In the rows, zero is written as 128.
Known rows, with every way that one mark hangs from another:
(Q_164 (Q_31 Q_338 Q_586 (Q_929 (Q_466 Q_105)))): [100 184 143 165  74  91 106 173  84 157 181 123 147 163  84 144 153 176
 120 142 160 127 126  86 120 180 178 159 107 125  66  96 132  91 162 126
 143 133 141 148  90 156  81 173 179 182 151 171]
(Q_466 Q_105 Q_338 (Q_929 Q_31 Q_279)): [111 125 133  67 110 103 143 100 106 123 132 131 135 208  90 165 129 168
 114  73  69 176  83 126  99 141 111 138 127 109 128 104 184  85  85 212
 109 103 118 123 149 105  91 120  69 130 100 103]
(Q_105 (Q_466 (Q_929 (Q_31 Q_164 Q_586) Q_279))): [103  96 161 110  98 133 139 178  84 143  74  98 138 178 116 158 169 152
 134  99 132 145 147 121 110 106 158 150 114 187 211 164  88  53  83 175
  97 115 195 148 149  73 111  91 129 153 115 102]
(Q_466 Q_105 Q_338 (Q_929 (Q_279 Q_586))): [107 121 104  86 113 142 145  75 145 173 109 134 113 151  82 148 138 135
  97  71  80 193  78 135 116 115 112 126 150  93  73 143 161  87 113 178
 112 127 171 167 118 123  95 129  74 106 156 138]
(Q_338 (Q_31 (Q_929 Q_279))): [111 115 146 157  69 166 109 155 116 167 108 188 117 116  79 138 105 154
 116 133 144 169 139 130  99 111 141 136 121 136 136 174 119 115 123 188
 116  90  79 152 138 207 151 152 124 117 106 156]
(Q_105 (Q_466 Q_338 (Q_929 Q_279))): [ 93 107 136 124 100  91 112 119 144 156 110 157 113 125  95 191 136 139
 117 110 100 187 103 148 133 128 135 119 111 109 131 147 103 103  75 214
 124 106 139 170 144 111 106 111 103 112 141 136]
(Q_164 Q_31): [160 144 126 171 139 131 121 151 151 152 148 209 132  81 105 120 152 131
 148 137 142 131 145 140 119 126 153 121 127 110 116 115 120 134 101 103
 104 132  90 134 116 124 150 115 136 156 142 201]
(Q_338 (Q_31 Q_164 Q_586) Q_279 (Q_466 Q_929)): [149  91  67  71 110 133 204 179 109 142  96  80 175 123 147 111  64 123
 121 100 159 139 138 141 164  83 126 108 104 151 167 180  86 119  88 139
 178 149 150 143 115 132 113 110 141 171 127 116]
(Q_466 Q_338): [151 128 119 122 145 109 120 107 158 141 127 146 120  61 121 149 126 125
 120 127  95 152 112 161 122 128 141 104 130  87 116 102 127 132 109 136
 125 101 103 119 136 137 129  98 104 145 142 157]
(Q_279 Q_586 Q_929): [151 135 127 175 176 192 112 105 189 148  89 172 105  78 134 108 149  91
 129 148 146  82 148 141 123  83 106 103 174 108 115 131 125 160 140  68
  94 141 150 125 115 114 173 121 130  57 155 147]
(Q_164 (Q_31 (Q_338 Q_279) Q_586 (Q_929 Q_466))): [112 202 150 224 107 116 107 160 101 137 184 119 152 130 120 146 143 169
 148 136 167 116 164  98 118 179 201 148  72 128  93 143 125 107 136  97
 180 147 147 124 113 191 138 146 173 178 154 171]
(Q_279 Q_586 (Q_929 (Q_31 Q_164) (Q_466 Q_105))): [110 111 122 104 161 158 111 101 134  84  91 108 109 191 183 108 142 100
 121 115 143  67 157 126 111 124  94 159 169 165 107  83 162 167 188  69
  77 149 162 120 114  65 112 143 129  81 130  81]
(Q_279 Q_586 (Q_929 (Q_31 Q_164) Q_466)): [127 113 146 134 173 177 102 114 150  90  69 117  97 166 186 123 151 100
 125 120 166  56 180 143 115 109 108 145 156 168 134 101 163 181 176  61
  77 153 146 101 115  65 145 120 147  82 149  83]
(Q_31 Q_164 Q_338 Q_586 Q_929): [143 148 142 134 126  89 110 149  84 165 140  61 123  80  81 123 140 128
 119 154 141 137 126 129 132 162 178 127  97 148 174 143  94  91 154 106
 146 108 152 128 100 170 170  88 143 159 152 115]
(Q_279 (Q_586 (Q_31 Q_164)) (Q_929 Q_466)): [ 99 121 151 142 186 181 107 131 189 114  89 112  79 100 194  91 157  70
 116 151 164  79 194 148 159  89 109 116 136 166 149 132 155 179 179  52
  93 187 141 143 127 110 163 139 149  86 135  97]
(Q_105 (Q_466 (Q_929 (Q_31 Q_586) Q_279))): [119 100 156 159  93 155 108 176  83 139  84 144 160 197 123 175 160 148
 130 112 108 145 138  92  97  91 156 142 128 156 171 143  91  42  56 197
 107 102 167 140 162  90 106 109 134 140 119 120]
(Q_929 Q_31 (Q_279 Q_586) (Q_466 Q_105 Q_338)): [ 73 141 136 127 131 160 125  81 146 111 123 165 124 213 160 156 138 141
 104  78 108 172  99 130  89  95 107 150 136 130  51  79 199 126 128 161
 101 108 144 133 153 111  58 151 103 134 114 115]
(Q_164 (Q_31 (Q_929 (Q_279 Q_586) Q_466))): [ 80 171 147 214  93 203  85 128 135 167 117 197 107 145  98 130 182 158
  98 130 184 135 160 108  95 126 153 136 130 145  57 178 164 136 140 128
  97 138 118 157 119 174 135 163 164 109 156 181]
(Q_586 (Q_31 Q_164)): [142 112 148 112 163 130 133 145 142 131 125 132 103  52 140  89 147  93
 148 137 122 117 159 157 143 121 144 115 110 153 202 138 115 127 141  91
 111 148 109 126 146 136 162  81 132 153 112 114]
(Q_279 Q_586 (Q_929 (Q_31 Q_164 (Q_338 Q_466)))): [161 127 151 100 201 142  91  89 176  93 127 113 114 113 130  86 108  91
 136 148 173  76 117 158 161  80  99 123 166 105 124 121 146 197 168  93
 114 158 151  87 148 121 161  99 147  62 108  82]
(Q_31 Q_164 Q_586): [153 107 122 121 147 142 140 169  99 162 103 102 123  87 136 114 152 110
 121 135 140 141 140 140 128 122 140 110 138 153 172 132 101  76  98  94
 138 108 155 125 117 105 136  83 126 175 173 136]
(Q_105 (Q_466 (Q_338 Q_31 Q_279) Q_929)): [125 100  99 117  55  84 146 118 152 149 138 124 145  91 138 186  84 134
 149  92 101 168 132 152 119 103 150 134  93  86 127 151  56 129 102 184
 133 126 136 163 107 136 105 131 113 118 124 141]
(Q_586 Q_279): [171 120 136 163 142 140 128 125 140 111 126 178 131  88 112 114 161 108
 133 158 102 131 113 112 118 133 109 108 152 130 134 149 105 133  93 106
 114 114  93 118 136 115 169 105 123 124 145 166]
(Q_466 Q_105 (Q_338 (Q_31 Q_929) Q_279)): [140 127  81 102  42 109 157  84 122 151 165 123 154  85 108 164  54 152
 135  83  91 188 114 142 108 159 143 134 103 107  88 137 121 142 164 169
 161 110 124 146 113 190 105 164 104 142 107 143]
(Q_586 Q_31 (Q_279 (Q_929 Q_466))): [115 131 176 174 167 147 113 149 170  86 108 161 103 117 190  94 170  76
 137 178 133  77 147 115 176 133  69  79 125 131 131 117 140 163 127  73
 125 159  88 138 157 110 169 167 152  86 105 144]
(Q_31 Q_338 (Q_586 Q_279) (Q_929 (Q_466 Q_105))): [105 154 147 171  86  97 115 129  64 125 159  89 133 174  90 127 161 143
 117 154 114 127  88  76 127 184 124 134 136 139  78 134 126 111 166 134
 156 110 148 146 119 150 107 173 182 148 158 137]
(Q_279 Q_929): [151 115 147 165 175 162 109 143 162 152 113 171 108  87 133 127 127 111
 130 167 140  97 139 140 125 120 124 105 162 119 140 119 126 148 114  91
 115 127  97 105 106 106 174 132 109  90 129 150]

Rows:
[112 138 144  84 121  86 134 125 112 166 139 160 140 171  45 136 109 162
 115 144 125 158  56 116 148 141 120 142 144  82  92 146 138  83 108 231
 178 140 102 133 150 182  87 141 117 121 106 135] => (Q_31 (Q_338 (Q_466 Q_105 (Q_929 Q_279))))
[144 100  75  75  84 133 191 137 119 144 123 147 169 128 130 129  39 137
 145 101 117 148 109 134 136 112 114 134 133  91 101 162 101 139 107 183
 173 151 104 135 119 169  87 163 129 124  97 143] => (Q_338 Q_31 Q_279 (Q_466 Q_105 Q_929))
[147 116  97  87 113 100 179  77 118 134 156 102 131 117 115 178  96 152
 147  77  59 161 107 116 134 173 136 120 110  98 114 117 141 111 108 164
 162 147 137 127 113 128 101 118  83 136 122 139] => (Q_466 Q_105 (Q_338 Q_279) Q_929)
[ 79 145 160 159 171  95 146  94 148 118 195 125 118 132 183 101  94 137
 169 154 123 102 145 116 164 151 142 149  93 104 109 102 165 136 183  93
 193 187 104 113 135 154 127 180 135 112  90 103] => (Q_586 (Q_31 (Q_338 (Q_279 (Q_929 (Q_466 Q_105))))))
[161 156 144 152 141 105 131 102 123  83 149 106 140 145  97 149 128 165
 170 116  83  92 117 107 103 162 171 159 102  86 177 131 101  97 116 155
 149 166  89  87 154 155 158 102 111 105  98  81] => (Q_466 (Q_929 (Q_31 (Q_338 Q_279))))
[158 114 115 118 137 135 150 156  98 122 125 107 134  98 140  81 173  95
 112 134 128 147 119 125 142 126  99  92 144 178 179 167  86 104  85  86
 134 110 175 144 133  84 136  76 131 171 170 143] => (Q_31 Q_164 (Q_586 Q_279))
[ 94 106 132 146 163 134 124 147 133 131 110 158 111 163 173 128 129 123
 125 151 129  93 131 122 135 143 115 145 145 113  83  87 153 147 147 108
 121 120  86 114 106 104 112 167 133  92 143 141] => (Q_279 (Q_929 (Q_466 Q_105)))
[117 157 156 189 161 108  89 146 140  80 136 139 134 174 142 141 133 151
 132 155 129  79 126 116 106 144 159 171 114 103 108  77 128 135 150 122
 121 127  59  72 153 149 114 145 154 144 119  95] => (Q_929 (Q_31 Q_338) Q_466)
[155 140 168 153 171 102  87 107 150 100 133 146 131 123 111 122 126 141
 155 169 124  77 132 135 127 129 138 141 136  86 148  84 131 145 140 100
 105 140  97  69 137 117 185 124 120  92  93 104] => (Q_279 (Q_929 (Q_31 Q_338)))
[156 112 113  48 125  86 120 124 124  94  89  77 119 140 101 162 134 137
 123  81 102 107 122 148 120 151 133 119 103 121 188 116 129 133 107 156
  84 115 122 114 129  95 148  65  90 137 107  76] => (Q_466 Q_338 (Q_929 (Q_31 Q_164)))
[115 116 126 163 139 144 131 170  80 106 107 114 165 215 184 146 146 145
 122 118 112 116 130 106  88 121 138 154 142 145 110  56 134  84 121 134
 108  98 130 108 123 101  58 156 145 190 136 109] => (Q_929 (Q_31 Q_586) (Q_466 Q_105))
[134  83  71  38 108 115 157 153 124 148 130 154 136 100 126  91  71  94
 119 128 155 153 117 177 148  94  94 134 160 123 122 129  95 163 157 149
 139 105  92 143 125 146  81 135 142 164 119 134] => (Q_338 (Q_31 Q_164) (Q_466 Q_105))
[150 116 102 165 138 199 150  99 181 145 126 167 118  77 175  94  99 108
 140 134 147 111 142 153 110  62 134 116 150  93 105 165 103 179 155  76
 123 149 140 132  96 116 160 143 118  64 138 142] => (Q_338 Q_31 (Q_279 Q_586 Q_929))
[164 140 158 122 191 116 102  84 151 103 140 104 102 111 128  96 141 114
 144 135 153  89 136 159 119 110 135 135 161 136 156 111 130 167 169  70
  89 155 156 106 121  98 186  96 119  70 135  79] => (Q_279 Q_586 (Q_929 (Q_31 Q_164 Q_338)))
[153 103 127 107 115 126 126 131  81 115 100 131 153 177 100 152 132 153
 150 111  57  94 118 106  86 142 129 148 144 117 147  91 116 108 113 172
  74 123  91 108 139  95 106 126 109 130  95  92] => (Q_466 Q_105 (Q_929 Q_31))
[163 124 122 117 143 128 177 105 107 114 172  93 164 159 202 149  81 125
 147  93  98 143 115 124 136 108 117 105 118 112 119  86 168 104 113 119
 151 132 187 112 124  71  97 138  86 141 125 117] => (Q_466 Q_105 (Q_338 (Q_279 (Q_929 (Q_31 Q_586)))))
[148 105  78  85 108 142 173 177 118 142 152 163 172 135 157  82  89  84
 114 169 164 141  92 139 169  70  23  68 177 115  91 123  99 150 106 118
 145 102 153 157 103  92 105 178 148 114 103 173] => (Q_338 (Q_31 (Q_586 (Q_279 Q_929))) (Q_466 Q_105))
[148 135 119  72 107  87 129 151  73 169 154  63 149  98  85 104 111 117
 119 143 152 155 112 131 168 147 133 130 145 151 123 134 127 102 162 154
 178 115 163 132 122 176  98 117 164 160 145 111] => (Q_31 Q_164 (Q_338 (Q_466 Q_105)) Q_586 Q_929)
[ 90 134 110  79  66 107 133 155  97 170 128  91 126 120  94 142 110 139
  87 115 159 216 115 168 128 102 143 104  93 162 155 173 147 102 106 172
 141  73 155 163 112 166 130 125 118 177 132 137] => (Q_466 (Q_338 (Q_31 Q_164 Q_586 (Q_929 Q_279))))
[148 150 157 103 119  82  98 117 134 109 171 100 112  61  73  62 130  98
 129 185 163 116 114 133 208 162  96 103 110 137 168 170 124 177 149 123
 151 149 120 132 171 207 186 107 172 118  96 117] => (Q_586 (Q_31 Q_164 (Q_338 Q_466) Q_929) Q_279)
[177 133 115 140 128 155 137  64 148  96 102 109 137 123 137 169 126 145
 151  58  82 133 132 124  98 110 139 120 118 104 119 145 133 127  97 151
 120 156 166 125 137 112 144  98 101 104 124 103] => (Q_466 (Q_338 (Q_279 Q_586)) (Q_929 Q_31))
[134 118  86  85 110  87 144 104 124 152 124 112 128 130  96 167 122 142
 122  89  72 155  82 126 126 157 115 121 135  74 109  94 123 116 107 185
 116 122 128 147 111 107 106 140  83 142 122 131] => (Q_466 Q_105 Q_338 Q_929)
[ 91 153 172 119 168  79  91 124 164  82 155 102  85 119 154  79 170  95
 142 175 141  90 143 131 196 169  91 119 109 143 168 140 144 177 162  55
 142 170  92 130 138 104 187 132 153 104 112 100] => (Q_586 (Q_31 Q_164 Q_338) (Q_279 (Q_929 Q_466)))
[117 112 131 140 141 143 121 142 109  86 108 153 146 190 162 142 133 142
 128 114 100 107 142  87  93 151 121 178 134 134 104  45 141 125 147 133
 113 109  73  91 142 115  78 153 135 143 108 108] => (Q_929 Q_31 (Q_466 Q_105))
[140 114 111 151 110 141 131  59 171 143 126 117 113  76 133 172 125 119
 144  67  86 155 136 137 123 103 153 130 124 100 105 162  89 139 107 146
 121 159 193 162 128 115 111  96 125  92 165 136] => (Q_105 (Q_466 (Q_338 (Q_279 Q_586)) Q_929))
[ 53 168 169 162  96  99 103 114  89 173 149 132 103 178  75 138 123 178
 113 148 138 159 110 102 117 183 163 189 122 136  76 137 164  95 177 177
 163 113  83 135 121 209 101 172 134 125 121 128] => (Q_31 Q_338 (Q_929 Q_279 (Q_466 Q_105)))
[123 119 130  86 143 120 126 119 111  55 108 119 121 202 184  94 153 106
 147 140 132  85 122 117 138 171  73 138 141 172 137 104 157 174 145  79
  98 129 106 103 121  60 133 141 127 108 118  98] => (Q_586 (Q_279 (Q_929 (Q_31 Q_164) (Q_466 Q_105))))
[154 139 125 123  93 136 143 155  76 136 106  74 124  79 100 103 172 103
 122 152 126 135 139 111 137 162 123  91 125 192 185 177  95 112 100  99
 122 100 168 139 127 124 166  75 153 139 152 152] => (Q_31 Q_164 (Q_586 Q_279) Q_929)
[137 152 136 126 168  83 145  98 133 142 176  97 121  63 131 113 109 130
 162 126 108 139 135 149 130 163 186 159 108 114 174 171 118 120 156 101
 194 156 113  98 141 169 159  65 107 152 148 112] => (Q_31 Q_164 (Q_338 Q_279))
[102 123 112  89  81 147 140 197 101 183 104 128 146 127 104 102  91 113
  92 151 200 175 131 144 154  86 124 104 128 184 146 203 116  94 104 166
 168  77 139 155 141 191 120 116 162 160 117 143] => (Q_338 (Q_31 Q_164 Q_586 (Q_929 Q_279)) Q_466)
[175 116 160 144 151 148 115 118 149  70 125 167 130 136 135 108 151  98
 146 163 122  81 134 115 122 133  82 105 165 134 157 109 128 163 101  90
  92 126  99  89 147  80 183 121 121  73  92 141] => (Q_586 (Q_279 (Q_929 Q_31)))
[115 164 133 166  90 115  93 141 148 127 139 167 117 112 105 160 155 147
 108 129 152 127 144 126 136 167 165 125  81 120  58 102 158 169 131 147
 104 113 106 145 118 157 125 143 140 150 154 187] => (Q_164 (Q_31 (Q_929 (Q_466 Q_338))))
[ 95 121  77  90 116  91 135 187 123 122 110  98 133 140 188 149 108 110
  87 110 146 164 132 162 149  95 125 112  83 132 133  99 120 119 121 124
 121  94 134 142 106 108  80 130 132 219 161 113] => (Q_929 (Q_466 (Q_338 (Q_31 Q_164 Q_586))))
[120 131 133 203 168 206 131  99 184 122  97 148 111 126 200 118 122 110
 135 119 141  77 166 112 121 101 133 128 144 107  86 148 154 164 158  59
 150 184 150 120 109 117 141 136 141  64 162 135] => (Q_338 (Q_279 Q_586 (Q_929 Q_466)))
